Known rows, with every way that one mark hangs from another
rika{koti{tedapab{piro{pake}}}}: [ 0.877 -2.696 -1.760 -1.699 -1.825  1.218 -1.477 -2.169  1.405 -0.341
 -2.984 -2.189 -1.297  0.419  0.237  0.224  0.442  1.060  0.942 -3.499
 -0.110 -1.705  0.427]
gemu{rika{koti} tavimi{piro}}: [ 0.999  2.777 -0.578 -2.092 -1.856 -1.184  1.642  1.651 -2.397 -0.725
 -2.218  1.303 -0.806 -1.986  0.910 -1.014 -0.388 -0.740 -0.210 -2.492
 -0.647 -2.058  0.525]
fela{gemu{tavimi}}: [ 0.062  1.147  0.701  2.216  0.496  0.757 -1.318  2.203 -1.675 -0.555
  0.345  2.162  0.826 -2.313 -0.774  2.678 -0.500  0.358  0.540  3.026
  1.190 -2.913  1.685]
gemu{rika{koti} tavimi}: [ 0.001  1.535 -1.358 -1.841 -0.987 -0.048  0.266  1.999 -2.973 -1.283
 -0.945 -0.060 -1.698 -2.877  0.235  0.506  0.753  0.200  0.630 -1.648
 -0.295 -1.561  0.516]
tavimi{piro{pake}}: [ 0.713  0.810  1.409  0.158 -1.271  0.784  2.113 -1.717  2.227  0.429
 -2.620  1.797 -0.115 -0.300  1.278 -1.426 -1.574 -0.445 -0.145 -0.785
  0.906 -1.040  0.727]
gemu{rika}: [-0.186 -0.235 -0.843 -0.948  0.261 -1.175  0.699 -1.364 -1.274 -0.224
  0.084  0.717 -0.962 -1.839  0.206 -0.148  0.993 -0.359  1.347 -0.989
 -0.701  0.659 -0.524]
tedapab{piro{pake{gemu{tavimi}}}}: [ 1.661 -1.392  3.262  4.566 -2.302  0.031  0.537  0.783  0.414 -1.188
 -1.496  0.911 -0.074 -1.589  0.474  0.292  0.748  1.780  0.484 -1.598
  0.847  0.305  1.055]
pake{gemu koti{rika tedapab} piro}: [ 1.271 -2.585 -0.320  3.775 -0.719  1.991  0.672  0.040 -0.547 -0.695
  0.545  2.412 -0.326 -0.893  2.258 -3.994  4.571 -2.815  0.552 -2.970
  0.262 -1.407 -0.197]
fela{gemu}: [ 0.377 -0.163 -0.163  0.756  0.688  0.752  0.051 -0.292 -0.519 -0.260
  0.789  1.684  0.663 -1.361 -0.722  1.789  0.386 -0.982  0.979  1.655
  1.010 -1.870  0.263]
koti{rika tedapab{piro}}: [ 0.974 -2.281 -0.633 -0.384 -0.244  0.213 -3.390 -1.686 -1.831 -0.670
 -0.262 -0.842 -0.209  1.366  1.468  0.325 -0.392  0.480  2.372 -1.047
 -1.187 -0.074 -0.025]
piro{tedapab}: [-0.778  0.162  0.553  1.242  1.845 -1.523 -1.122  0.571  2.511  0.860
 -0.160  0.008  0.411 -0.640  0.480  0.481 -0.641  1.372  1.021 -0.178
  0.136  2.216  0.613]
tedapab{piro{pake{koti{rika}}}}: [ 1.063 -1.768  0.868  1.641 -2.703  2.870  0.388 -2.248 -0.148 -3.865
 -0.864 -0.436 -0.662 -2.342  3.694  0.347  1.290 -0.132  1.917 -0.276
  0.669 -0.791 -1.005]
piro{pake{gemu koti} tedapab}: [-1.143 -0.776  1.600  5.077 -0.280  0.572  2.063 -0.264  4.870 -1.185
 -1.120  0.472 -0.728 -3.938  2.051 -0.918  3.181  0.508  0.029 -1.038
  1.667  2.400 -0.183]
rika{koti{tedapab{piro}}}: [ 1.223 -1.899 -2.510 -2.199 -1.451  0.032 -2.045 -0.374 -0.986 -0.201
 -1.327 -2.800 -0.427  1.153 -0.192  0.427  0.211  0.416  0.956 -3.267
 -0.480 -1.355 -0.640]
gemu{rika{koti{tedapab{piro}}} tavimi}: [ 1.057 -0.942 -2.372 -1.558 -1.255 -0.571 -2.660  0.833 -3.154 -0.773
 -1.092 -1.458 -0.803 -1.515 -0.378  1.166  0.381  1.506  1.760 -3.593
 -1.749 -1.597  0.007]
pake{koti{tedapab}}: [-1.225 -0.897 -1.684  0.717 -0.451  1.697 -1.942  0.212  0.302 -0.336
 -0.338 -0.975 -0.459 -2.089  0.093 -0.942  1.811  0.053 -0.436 -0.470
 -0.397 -0.949 -1.126]
rika{koti{tedapab}}: [-0.484 -0.456 -2.889 -2.589 -0.637  0.857 -1.484 -0.112 -0.139  0.424
 -1.765 -1.973 -1.342  0.448 -0.384 -0.798  0.723 -0.295 -0.377 -1.767
 -0.298 -1.535  0.364]
fela{gemu{rika{koti} tavimi}}: [ 0.472  1.361 -1.547 -0.827 -0.366  0.680  0.124  1.218 -3.254 -1.510
 -0.217  1.426 -1.080 -3.960 -0.814  2.293  1.379 -0.956  1.372  0.409
  0.524 -3.272  1.068]
tedapab{piro}: [ 1.571 -1.411  0.297  0.394 -1.268 -0.410 -0.604 -0.442 -0.696 -0.431
  0.126 -1.333  0.529  0.887  0.090  1.205 -0.111  0.544  0.930 -1.413
 -0.462  0.723 -1.138]
gemu{rika{koti{tedapab}} tavimi}: [-1.089  0.569 -2.990 -1.905 -0.410 -0.268 -2.121  1.137 -2.299 -0.169
 -1.728 -0.268 -1.909 -2.647 -0.343 -0.144  1.147  0.971  0.773 -2.442
 -0.950 -1.951  1.171]
tedapab{piro{pake{gemu}}}: [ 2.258 -2.612  2.276  3.098 -1.937 -0.400  1.723 -1.695  1.373 -1.432
 -0.994  0.404 -0.469 -0.484  0.979 -0.256  1.140  0.354  0.586 -2.667
  0.436  0.772 -0.154]
tedapab{piro{pake}}: [ 1.112 -1.871  1.049  0.946 -1.683  0.615 -0.400 -2.455  1.312 -0.964
 -1.110 -0.240 -0.336 -0.070  0.663  1.181 -0.588  0.928  1.085 -1.277
  0.122  0.087  0.004]

Rows
[-0.616 -0.988  2.293  4.221  1.219 -1.156  0.934 -0.804  4.401  0.091
 -1.301  1.484 -0.578 -1.940  1.331 -0.827  1.114  1.089  0.864 -1.501
  1.690  2.664  1.678] -> piro{pake{gemu} tedapab}
[-1.299 -2.220 -0.674  2.281 -1.470  0.497  1.555 -2.965  1.154 -1.233
 -1.460  1.177 -1.909 -5.483  0.753 -2.379  4.624 -0.421  0.449 -2.304
  0.087 -0.001 -0.521] -> piro{pake{gemu{rika} koti{tedapab}}}
[-0.392 -0.065 -0.479  1.031 -1.640  2.133  0.357 -2.008  2.660  0.295
 -3.299  1.109 -0.160 -2.147  1.720 -2.217  0.622 -0.596 -0.880 -1.021
  0.471 -1.696 -0.312] -> tavimi{piro{pake{koti{tedapab}}}}
[ 0.615  2.098  0.842  0.218 -0.544 -1.618  0.608  0.897 -2.487  0.513
 -1.105  2.300  0.289 -2.284  0.668 -1.003 -1.296 -0.269  0.349 -0.643
 -0.971 -1.224 -0.029] -> gemu{rika tavimi{piro}}
[ 0.749 -3.143 -0.608  3.027 -1.902 -0.023 -0.310  0.095 -0.413 -1.049
  0.665 -1.555  0.300 -0.906  0.115 -0.924  3.465 -0.296 -0.941 -2.887
 -0.248  0.269 -2.518] -> pake{gemu koti{tedapab{piro}}}
[ 0.524 -2.073 -2.223  1.366 -0.710  2.346 -1.304  0.416  0.579  1.131
  0.111  1.242  0.599 -0.452  0.673 -1.793  1.938 -1.492  0.124 -2.913
 -0.581 -1.679 -0.881] -> pake{koti{tedapab} piro}
[-0.405 -0.920 -3.509 -2.676  0.605  0.541 -0.843 -1.780 -1.722 -0.444
 -0.970  0.861 -1.540 -2.874 -1.135  0.551  2.386 -1.492  1.859 -1.356
  0.190 -3.068  0.254] -> fela{gemu{rika{koti{tedapab}}}}
[-0.936  1.951  2.164  3.364  0.515 -0.302 -0.644  1.381  3.588  1.073
 -2.915  2.739  0.731 -2.435  1.466 -0.009 -3.420  1.755  0.472 -0.512
  1.061  0.546  2.572] -> gemu{tavimi{piro{pake tedapab}}}
[-0.649 -0.758 -0.062  1.076  0.248 -1.354  2.514 -1.197  2.828 -1.030
 -1.926  0.677 -2.687 -3.496  1.916 -1.120  3.037  0.031  1.637 -3.930
  0.955  2.061  0.853] -> piro{pake{gemu{rika{koti}}} tedapab}
[ 0.661 -3.834  0.240  1.866 -0.904 -1.521  0.286 -3.716  0.466 -0.458
 -1.373  0.979 -1.588 -2.177  0.112 -0.880  2.179  0.636  2.192 -3.974
 -0.796  1.090 -0.223] -> koti{tedapab{piro{pake{gemu{rika}}}}}
[-1.402 -1.248 -0.645  0.987 -0.749  3.434 -1.445 -2.787  0.739 -2.006
 -1.429  0.837 -2.068 -2.805  2.471 -1.304  1.871 -0.370  1.140  0.668
  0.423 -1.703  0.428] -> piro{pake{koti{rika tedapab}}}
[ 0.029  1.001 -0.069  1.165  0.688  0.027 -0.951  0.478 -2.938 -0.487
  0.908  3.239 -0.078 -4.164 -1.229  2.286  0.284 -0.598  1.913  1.682
  0.136 -2.589  0.688] -> fela{gemu{rika tavimi}}
[-1.406  0.003  0.913  2.628  0.639  2.321 -0.299 -1.248  3.172 -2.619
 -1.394  0.725 -1.315 -3.175  4.095 -0.237  0.779  0.511  1.478  0.829
  1.672  1.432  0.853] -> piro{pake{koti{rika}} tedapab}
[ 1.064 -1.829  0.376  5.083 -2.031  0.384 -1.544  2.676 -1.431 -1.233
  0.402 -0.566  0.779 -2.978 -0.097 -0.486  2.693  0.954 -0.497 -1.999
 -0.334 -0.291 -1.198] -> pake{gemu{tavimi} koti{tedapab{piro}}}
[-1.538 -1.433 -1.005  1.483 -0.896  2.987 -1.309 -1.651  1.999 -0.583
 -1.305 -0.136 -1.094 -2.638  0.767 -0.989  1.719  0.535 -0.126 -0.367
  0.292 -1.571  0.372] -> piro{pake{koti{tedapab}}}
[ 0.355 -2.966 -0.417  0.812 -0.977  0.638 -2.423 -2.558  1.661  0.276
 -1.845 -0.234 -0.250  0.128 -0.018  0.523 -0.653  1.660  1.467 -2.118
 -0.460 -0.242  0.632] -> koti{tedapab{piro{pake}}}
[ 0.498 -0.716 -0.048  2.777  0.412  1.677 -0.612  1.180  1.343 -0.773
  0.881  2.116  0.548 -1.349  3.388 -0.733  1.076 -1.649  2.535 -1.761
  0.442  1.259 -0.352] -> pake{koti{rika} piro{tedapab}}
[-0.971 -2.265 -0.182  3.660 -1.447  1.906  0.956 -1.603  2.180 -0.706
 -1.263  0.530 -1.456 -3.473  0.779 -2.167  4.072 -0.316 -1.176 -1.257
  0.469 -0.643 -0.204] -> piro{pake{gemu koti{tedapab}}}
[-0.384 -0.859  1.052  2.966 -1.755  0.426  3.892 -1.724  0.656 -2.271
 -0.514  1.735 -2.022 -5.269  1.677 -1.695  4.762 -1.108  0.142 -1.717
  0.774  0.329 -1.224] -> piro{pake{gemu{rika} koti}}
[ 1.797 -2.198  0.440  2.186 -0.609 -2.011  2.566 -0.271 -0.789  0.720
  0.879  3.397 -0.821 -0.867  0.517 -2.607  3.046 -2.749  1.769 -4.598
 -0.574  0.616 -0.706] -> pake{gemu{rika} piro}
[-0.639  1.061  1.917  1.742  0.484 -0.572  0.548 -1.472  4.731  1.168
 -3.220  1.962  0.427 -0.933  1.861 -0.829 -2.425  0.835  1.011 -0.920
  0.664  1.933  1.535] -> tavimi{piro{pake tedapab}}
[ 1.055 -1.753  1.372  4.176  1.291 -1.604  1.116  1.231  3.073  1.517
  0.377  1.982  0.292  0.506  0.946 -1.764  1.196 -1.088  1.362 -4.044
  0.480  2.913  0.556] -> pake{gemu piro{tedapab}}
[-0.848 -0.486  0.159  4.636 -0.620  1.073 -1.082  2.862 -1.259 -0.513
 -0.083  0.599 -0.344 -3.640  0.038 -1.297  3.443  0.606 -1.535 -0.755
  0.140 -1.507 -0.023] -> pake{gemu{tavimi} koti{tedapab}}
[-0.117 -0.560  0.767  3.509 -2.393  1.121  2.327 -1.347  2.279 -0.209
 -2.702  1.654 -0.450 -2.860  1.296 -3.911  2.627 -1.198 -1.587 -2.342
  0.842 -0.992 -0.242] -> tavimi{piro{pake{gemu koti{tedapab}}}}
[-0.843 -2.135  0.345  3.024 -1.018  2.601  0.498 -2.232  0.843 -2.406
 -1.638  1.490 -2.051 -3.577  2.906 -2.666  3.957 -1.043  0.357 -0.157
  1.203 -1.179  0.504] -> piro{pake{gemu koti{rika tedapab}}}
[ 1.563  2.485  1.415  2.075 -0.107  0.323 -0.129  1.796 -1.495  0.450
 -0.770  3.482  1.851 -1.509 -0.519  0.807 -1.814 -1.272 -0.143  1.874
  1.248 -3.191  1.367] -> fela{gemu{tavimi{piro}}}
[-0.148 -0.971  1.302  3.397 -2.417  1.621  3.213 -0.711  1.811 -1.968
 -1.136  0.860 -1.387 -3.604  1.725 -1.618  3.774 -0.542 -1.401 -0.810
  1.327 -0.294 -0.695] -> piro{pake{gemu koti}}
[ 0.774 -3.163 -0.248  0.383 -0.666  1.212 -3.053 -3.708  0.389 -1.202
 -1.805  0.283 -1.043  0.461  1.730  0.029 -1.003  0.602  2.856 -1.131
 -0.044 -0.885  0.643] -> koti{rika tedapab{piro{pake}}}
[ 0.507 -2.210 -1.936  1.070 -1.489  1.231 -2.422 -0.203 -0.310 -0.739
 -0.064 -2.386  0.569 -1.100  0.349  0.614  1.385  0.717  0.344 -1.512
 -1.018 -0.597 -2.192] -> pake{koti{tedapab{piro}}}
[ 1.606 -2.735 -1.952 -0.618 -1.648 -2.062  0.949 -1.325 -2.132 -0.915
 -0.645 -1.671 -1.716 -1.256  0.221 -0.958  3.834 -0.529  1.389 -5.599
 -1.081  0.168 -1.360] -> pake{gemu{rika{koti{tedapab{piro}}}}}
[ 0.175 -1.091 -0.125  3.151  0.029  0.650 -0.403  1.773  2.992  1.093
  0.684  1.136  1.013 -1.346  2.002 -0.708  1.243 -0.951  1.287 -2.838
  0.150  1.536 -0.992] -> pake{koti piro{tedapab}}
[ 0.227  2.032  1.737  2.603 -2.616  2.372  1.172  1.287  0.935 -1.013
 -2.313  2.013  0.209 -3.687  2.134 -0.816 -0.791  0.157 -1.642  0.298
  0.978 -2.384  0.537] -> gemu{tavimi{piro{pake{koti}}}}
[ 0.323 -1.592 -0.064  4.425  0.023 -1.464  2.127  0.764  1.834 -0.060
  1.272  2.370 -0.170 -3.376  1.620 -2.180  4.089 -1.849  1.508 -4.458
 -0.239  2.858 -1.643] -> pake{gemu{rika} koti piro{tedapab}}
[-1.456 -0.161  2.545  4.643  1.433 -1.997  0.471  0.422  2.379 -0.327
 -1.363  2.765 -1.091 -5.292  0.965  0.090  0.799  2.254  2.076 -1.562
  0.725  2.066  1.909] -> piro{pake{gemu{rika tavimi}} tedapab}
